Each row was made from one small tree. The marks that hang from a mark follow it in brackets, in the order of their numbers. Every link used is in the known rows. Write each row's tree.
Known rows
K392[K488]: [-0.31 -4.36 -0.91  1.03  0.67  0.11 -0.39  0.99 -0.11  0.42 -0.12  0.35
 -2.08  0.98  0.23  0.59  3.03 -2.29  0.39 -0.39  0.57]
K392[K488 K534[K682[K299]]]: [ 0.60  1.35 -1.69 -0.32  2.25  0.23 -0.36 -0.33 -0.12 -2.78 -1.18  0.74
  2.47 -0.74 -2.70 -2.29  2.78 -1.18 -0.03  0.73  0.54]
K299[K682[K488]]: [-0.51 -2.91  0.50  0.28 -1.57  0.07  0.08 -0.17 -0.43 -0.49 -0.71 -0.20
 -0.39 -0.33  1.28  2.06 -0.97 -0.46 -0.21 -0.93  0.80]
K392[K299[K682] K488]: [-0.19  0.26 -0.76  1.58  3.92  0.38 -0.50 -0.76 -0.48  1.14 -0.15  0.81
  0.95  1.53  0.67 -0.65  1.60 -0.11  0.03 -1.53 -0.94]
K615[K299[K682[K488]]]: [-0.36  3.03  0.48  1.32 -3.02 -0.08 -0.21  1.87 -0.71 -0.03 -0.51 -0.49
 -1.11 -0.19  0.73  1.18  0.24 -2.82 -0.32 -1.54  0.39]
K615[K299[K392 K682]]: [ 0.01 -0.21 -0.34  2.75 -2.79 -0.58  0.50  1.81  0.05  2.14  1.53 -0.64
  0.97  0.58  0.06  2.07  0.14 -2.77  0.20  1.51 -1.87]
K534[K682[K488[K392]]]: [-0.28 -8.17  0.51 -0.69 -1.05 -0.17  0.18 -0.22  0.99 -0.02 -1.92 -0.24
 -2.13 -1.20 -0.40  0.02 -0.80 -0.25  0.03  1.10  0.57]
K392[K299[K682] K488 K534]: [-0.15  2.44 -0.39 -0.38  4.74  0.51 -0.34 -2.15 -0.66 -0.39  0.09  1.21
  3.06  1.23 -1.31 -1.50  2.10  1.39 -0.24 -1.36 -1.35]
K488[K392[K299 K534]]: [-0.04  0.39  2.06 -1.33  1.51 -0.29 -0.11 -3.05  1.16  3.42  0.36  0.68
 -0.26  1.12 -1.51 -1.36  2.42 -0.06  0.01  2.33 -1.43]
K682[K488[K392[K299]] K534]: [-0.25  3.56  1.90 -3.34  0.24  0.27  0.11 -1.57  0.63  1.49 -0.78  0.11
 -2.95  0.07  2.51 -1.26 -2.92  3.82 -0.30 -1.41  0.88]
K392[K299]: [ 0.16 -0.55  1.35  2.01  0.34 -0.24 -0.54 -1.21 -0.10  2.91  0.40  0.40
 -1.74  1.31  0.40 -0.60  2.86 -2.13  0.31  2.14  0.29]
K488[K392[K299[K682]]]: [-0.15 -1.60  0.92  0.82  0.57 -0.32  0.17 -1.70  1.66  4.25  0.10  0.33
 -0.30  1.03  0.89  0.29  0.44 -0.78  0.08  1.60 -2.07]
K682[K488[K392]]: [-0.76 -4.39  1.34 -0.81 -1.75 -0.06  0.20 -0.17  1.20  1.81 -0.94 -0.22
 -3.97 -0.20  0.66  1.16 -0.57 -1.14 -0.07 -0.54  0.63]
K615[K299]: [ 0.13  1.03  0.70  2.64 -4.08 -0.64 -0.54  2.23 -0.29  2.24  0.70 -0.36
 -2.75  0.62 -0.04  0.71  4.02 -5.52  0.32  2.11  0.34]
K299[K392[K488] K682]: [-0.38 -5.67 -1.90  1.51  1.84  0.22  0.41  0.56 -0.01  0.42  0.87  0.02
  1.82  0.96  0.34  2.05 -0.67  0.31  0.26 -0.84 -1.74]
K615[K299[K682[K534]]]: [ 0.43  4.98 -0.33 -0.32 -5.29 -0.58  0.01  2.19 -0.37  0.33  0.66 -0.44
 -0.03  0.24  2.68  1.27 -0.05 -0.48 -0.01  1.06 -0.26]
K615[K299[K392[K488 K534] K682]]: [-0.10  2.46 -1.44  0.44  1.22  0.06  0.40  1.07 -0.63 -0.55  1.29  0.14
  3.38  0.69 -2.22  0.25  0.94 -0.17 -0.09 -1.28 -2.70]
K534[K392 K682]: [ 0.95 -6.02 -0.55  1.25 -1.65 -0.84 -0.46  0.55  0.06 -1.60  0.84 -0.15
  0.58 -0.89 -0.32 -0.36  1.31  1.12  0.67  5.14  0.31]

Write each row's tree
[ 0.48  4.98 -1.77 -1.21  0.47  0.40  0.27  1.07  0.25 -0.52  0.91 -0.26
  0.25  0.20  1.52  0.00 -2.29  1.72  0.09 -1.71  0.70] : K682[K299[K392[K488]] K534]
[-0.30 -2.26  0.66 -1.37  0.70  0.19  0.87 -1.98 -0.45 -1.29  0.22 -0.16
  3.36 -0.21 -1.17  1.72 -2.89  2.52 -0.27 -0.67 -0.84] : K299[K392[K534] K682[K488]]
[-0.21 -3.57 -0.77 -0.47  2.62  0.15  0.47 -0.72 -0.26 -0.55  1.07  0.50
  1.65  0.86 -2.17  0.32  1.10  0.52  0.28 -0.13 -1.10] : K299[K392[K488 K534]]
[ 0.51  2.50  0.40 -1.28  0.12  0.18 -0.03 -1.15 -0.42 -3.26 -1.83  0.07
  1.72 -2.07 -2.33 -1.75  0.06 -0.71 -0.38  0.80  2.00] : K392[K534[K682[K299 K488]]]
[ 0.75 -3.14 -0.88  2.27 -0.63 -0.41  0.41  0.33  0.85  0.16  0.09 -0.51
  1.43 -1.00 -1.27  0.01 -0.38 -2.17  0.43  3.61  0.04] : K534[K682[K299[K392]]]
[-0.30  2.61  1.10 -0.55 -1.90  0.23  0.08  0.06  1.62  2.00 -0.87 -0.59
 -3.37 -1.04  0.52  0.16 -0.92 -2.97 -0.35 -1.55  1.26] : K682[K299 K488[K392]]
[-0.25  0.37 -1.89  2.71  0.45  0.07  0.22  2.62 -0.23  0.81  1.10 -0.19
  1.13  1.05 -0.32  1.03  0.68 -1.71  0.06 -1.61 -2.25] : K615[K299[K392[K488] K682]]
[ 0.63 -0.09  0.65  0.58  2.45 -0.07 -0.62 -1.29 -0.99 -2.29 -0.27  0.07
  0.43 -1.07 -0.08 -2.89 -1.01  3.57  0.03  1.35  0.97] : K534[K392[K299] K682[K488]]
[-0.55  3.69  1.14 -1.83 -2.18 -0.13  0.30  0.14  0.52  0.47 -0.59 -0.10
  0.05 -0.59 -1.43  0.34 -0.13 -0.75 -0.66 -1.33 -1.33] : K615[K299[K682[K488[K392[K534]]]]]
[-0.42 -0.51  1.05 -3.91 -3.14 -0.05  0.32  0.00  0.98  0.58 -0.80 -0.40
 -3.17 -0.42  2.62  0.75 -3.15  2.95 -0.17 -1.01  1.19] : K682[K488[K392] K534]
[-0.74 -4.14  0.70 -0.92 -1.75 -0.02  0.40 -0.27  1.11  1.65 -1.12 -0.29
 -1.23 -0.25  1.30  2.10 -1.87  0.01 -0.28 -1.00 -0.40] : K299[K682[K488[K392]]]
[-0.37  1.25  1.18  0.76  1.68  0.28 -0.15 -1.66 -0.55  0.80 -0.79  0.17
  0.08  0.39  1.27 -0.25 -0.92  0.16 -0.35 -1.26  0.46] : K392[K299[K682[K488]]]
[ 0.23 -7.28 -1.61 -0.46  3.39  0.03  0.33 -0.71 -0.39 -2.54  0.04  0.57
  3.64 -0.03 -3.31 -0.76  0.80  2.04  0.39  1.74 -1.19] : K299[K392[K488 K534[K682]]]
[ 0.46  3.25  0.55 -2.80 -2.84 -0.14 -0.14  0.41 -0.70 -2.90  1.02 -0.53
 -1.46 -0.94  2.92  0.07 -3.33  5.54 -0.01 -0.57  2.28] : K682[K488 K534[K392]]
[-0.33  1.33  0.21  1.64 -1.80 -0.11  0.48  1.66 -0.61  0.21  0.40 -0.78
  0.39 -0.30  0.26  1.68 -2.17 -1.28 -0.24 -1.58 -0.86] : K615[K299[K392 K682[K488]]]
[-0.06  2.00  0.52  0.70 -0.42  0.32  0.37 -0.02  0.12  0.52  0.05 -0.77
 -1.04 -0.88  0.12  0.77 -2.40 -1.80 -0.14 -1.36  1.33] : K682[K299[K392] K488]
[-0.13 -0.05 -1.24  2.42  0.24 -0.05  0.03  2.74 -0.26  1.16  1.30 -0.21
 -1.41  1.07 -0.91  0.35  1.91 -2.63  0.30 -1.08 -1.06] : K615[K299[K392[K488]]]
[ 0.21 -5.71 -1.33 -0.70  2.41 -0.02 -0.30 -0.54 -0.57 -3.10 -0.92  0.92
  2.19 -0.22 -2.74 -1.20  3.06  0.47  0.28  1.76 -0.05] : K392[K488 K534[K682]]
[ 0.56  7.58  1.34 -2.46  0.25  0.08 -0.51 -1.17 -1.16 -1.57  0.94 -0.03
 -1.27 -0.25  2.89 -2.07 -3.32  6.53 -0.15 -0.99  1.83] : K682[K488 K534[K392[K299]]]
[ 1.14  1.63 -2.40  1.18  1.59 -0.11 -0.58  1.43  0.29 -2.84  0.34  0.04
  0.94 -1.09 -0.77 -2.33  1.21  0.73  0.26  0.87  0.68] : K534[K392[K488] K682[K299]]
[-0.06  2.29  0.28 -0.37  4.88  0.46 -0.62 -1.92 -0.77  0.16  0.12  1.25
  0.77  1.41 -1.78 -2.23  3.45  0.16 -0.02 -0.62 -0.33] : K392[K299 K488 K534]
[ 0.30  7.47  0.53 -2.37 -2.72  0.36 -0.05  0.35 -0.27 -1.20 -0.78 -0.55
 -2.02 -1.24  2.52 -0.07 -2.65  0.58 -0.35 -1.71  3.17] : K682[K299 K488 K534]
